What can hang from each mark
K_496: K_76 K_102 K_245 K_587
K_245: K_76 K_587
K_587: K_76 K_102 K_959
K_102: K_245 K_496 K_587 K_959
K_959: K_245 K_496

Each row was made from one small tree. The marks that hang from a mark follow it in brackets, in the order of their numbers. Every link used is in the known rows. Write each row's tree.
In the rows, 128 means zero.
Known rows
K_245[K_76 K_587]: [ 97 105 100 149  93  86 151  95  84  73  96 144 158 132 133 101 126 148
  99 142 128  89]
K_959[K_496[K_245[K_76]]]: [ 91 159 123 159 112 119 129 129  59  81  76 134 120 133 137 115 116 126
 122 156 125  87]
K_245[K_76 K_587[K_102 K_959[K_496]]]: [ 69 134 100 148 116  90 144 105  62  51 113 126 141 110 118 114 124 135
  89 133 141 120]
K_587[K_102[K_496] K_959]: [ 72 167 107 137 153 100 126 156  79  65 135 128 101 133 116 116  83 100
  73 115 151 128]
K_496[K_76 K_102 K_245[K_587[K_959]]]: [138 133  99 159 119 149 100  97  48  44  74 139 149 176 135  61  78 155
 103 142 156 148]
K_496[K_102]: [132 144  89 127 110 142 136 136  89  75  88 142 125 151 127 109  87 128
 104 151 122 105]
K_587[K_102]: [104 151  99 134 128 112 141 148  99  72 109 134 117 131 111 121 102 109
  89 146 129 109]
K_587[K_76 K_102[K_245 K_496 K_959]]: [ 78 183  92 127 159  72 127 121 107  46 124 127  98 114 139  95  75  94
  74 105 133 118]
K_102[K_496[K_76] K_587 K_959]: [107 155 124 119 173  80 125 141 103  62 136 151 131 149 163 104  54 111
  71 105 145 126]
K_496[K_102 K_245]: [130 144  97 144 111 152 115 122  62  67  72 131 125 169 130  88  85 136
 107 164 136 112]
K_959[K_245 K_496[K_587]]: [122 184 128 140  85 143 115 123  63  75  85 145 108 102 141 141  93 118
 112 139 131  94]
K_587[K_102[K_496]]: [ 94 164 106 135 152 106 126 148  97  72 123 144 114 129 120 122  97 102
  79 135 132 107]
K_496[K_587]: [122 122 103 139  96 129 133 128 100  71  98 159 130 140 124 120  92 129
 106 134 127 110]
K_959[K_245[K_76 K_587] K_496]: [104 174 126 147  83 114 128 100  51  77  84 135 128  97 147 128 117 131
 107 144 131  80]
K_587[K_76 K_959[K_245]]: [ 91 169 104 156  84  99 144 128  76  78  84 120 100 127 131  87  71  99
  98  99 132 107]
K_496[K_76 K_102 K_587[K_959[K_245]]]: [147 155  91 134 116 167 108 112  72  42  80 153 135 144 129  84  61 131
 114 114 140 171]
K_102[K_245]: [110 144 110 119 102  91 130 129 109  86 110 139 109 142 151 103 103 133
 102 142 133  79]
K_245[K_76 K_587[K_102]]: [ 89 119  93 144 113  88 149  98  84  59 106 137 155 119 119 106 129 138
  88 144 130 108]
K_959[K_245 K_496]: [116 193 133 141  88 130 124 135  62  91  83 135 103 110 145 137  97 114
 111 146 129  75]

Write each row's tree
[ 82 125 100 148 100  99 143  99  58  59 102 133 145 124 130 108 117 146
  99 133 138 109] -> K_245[K_76 K_587[K_959[K_496[K_102]]]]
[107 134 107 140 132  95 123 112  83  51 129 145 139 138 131 115  89 137
  67 129 155 113] -> K_245[K_587[K_102[K_496[K_76] K_959]]]
[124 139  79 102 120 131 123 101  89  37 102 139 128 135 144 100  76 142
 106 132 134 139] -> K_496[K_102[K_245[K_76] K_959] K_587]
[119 156 123 163 118 142 107 121  64  61  74 155 128 137 136 109  98 132
 126 142 133 121] -> K_959[K_496[K_76 K_245 K_587]]
[ 89 114 112 164  96 100 128 101  52  68  86 125 141 158 134  80 110 147
  99 146 150 104] -> K_496[K_245[K_76 K_587[K_959]]]
[127 189 110 145  83 143 116  98  52  60  80 136 117  99 141 127  90 126
  99 140 130  95] -> K_959[K_245[K_587[K_76]] K_496[K_102]]
[103 166 125  98 176  62 110 126 114  56 151 146 118 141 184  93  59 120
  70 104 152 123] -> K_102[K_245 K_496[K_76] K_587 K_959]
[105 131 106 143 121 100 124 114  87  60 129 149 136 130 123 124 104 134
  67 137 147 100] -> K_245[K_587[K_102[K_496]]]
[ 89 150 114 162 130 112 104 119  74  61 103 152 115 147 137  92  76 112
  90 108 142 116] -> K_102[K_496[K_245 K_587[K_76 K_959]]]
[114 169 113 140 132 131 114 127  87  54  97 157 122 113 131 124 102 122
 116 134 128 129] -> K_959[K_496[K_76 K_587[K_102[K_245]]]]
[ 83 155 123 155 105 116 129 148  54  78  99 123 102 146 130 115  89 123
 105 133 148 104] -> K_587[K_959[K_496[K_245]]]
[ 88 170  85 125 135  77 142 121 108  47 110 117 102 116 130  94  79 102
  85 116 129 120] -> K_587[K_76 K_102[K_245 K_959]]
[136 133  91 133 114 161 106 107  57  35  82 134 129 165 132  94  60 144
 102 147 149 145] -> K_496[K_102[K_959] K_245 K_587]
[ 69 172  86 136 128  82 138 129  96  50 115 112  92 113 118  87  85  96
  84 103 136 135] -> K_587[K_76 K_102[K_245] K_959]
[120 148  87 101 127 115 134 118 103  62 106 136 129 130 145  98  97 128
  98 147 118 120] -> K_496[K_102[K_245[K_76] K_587]]
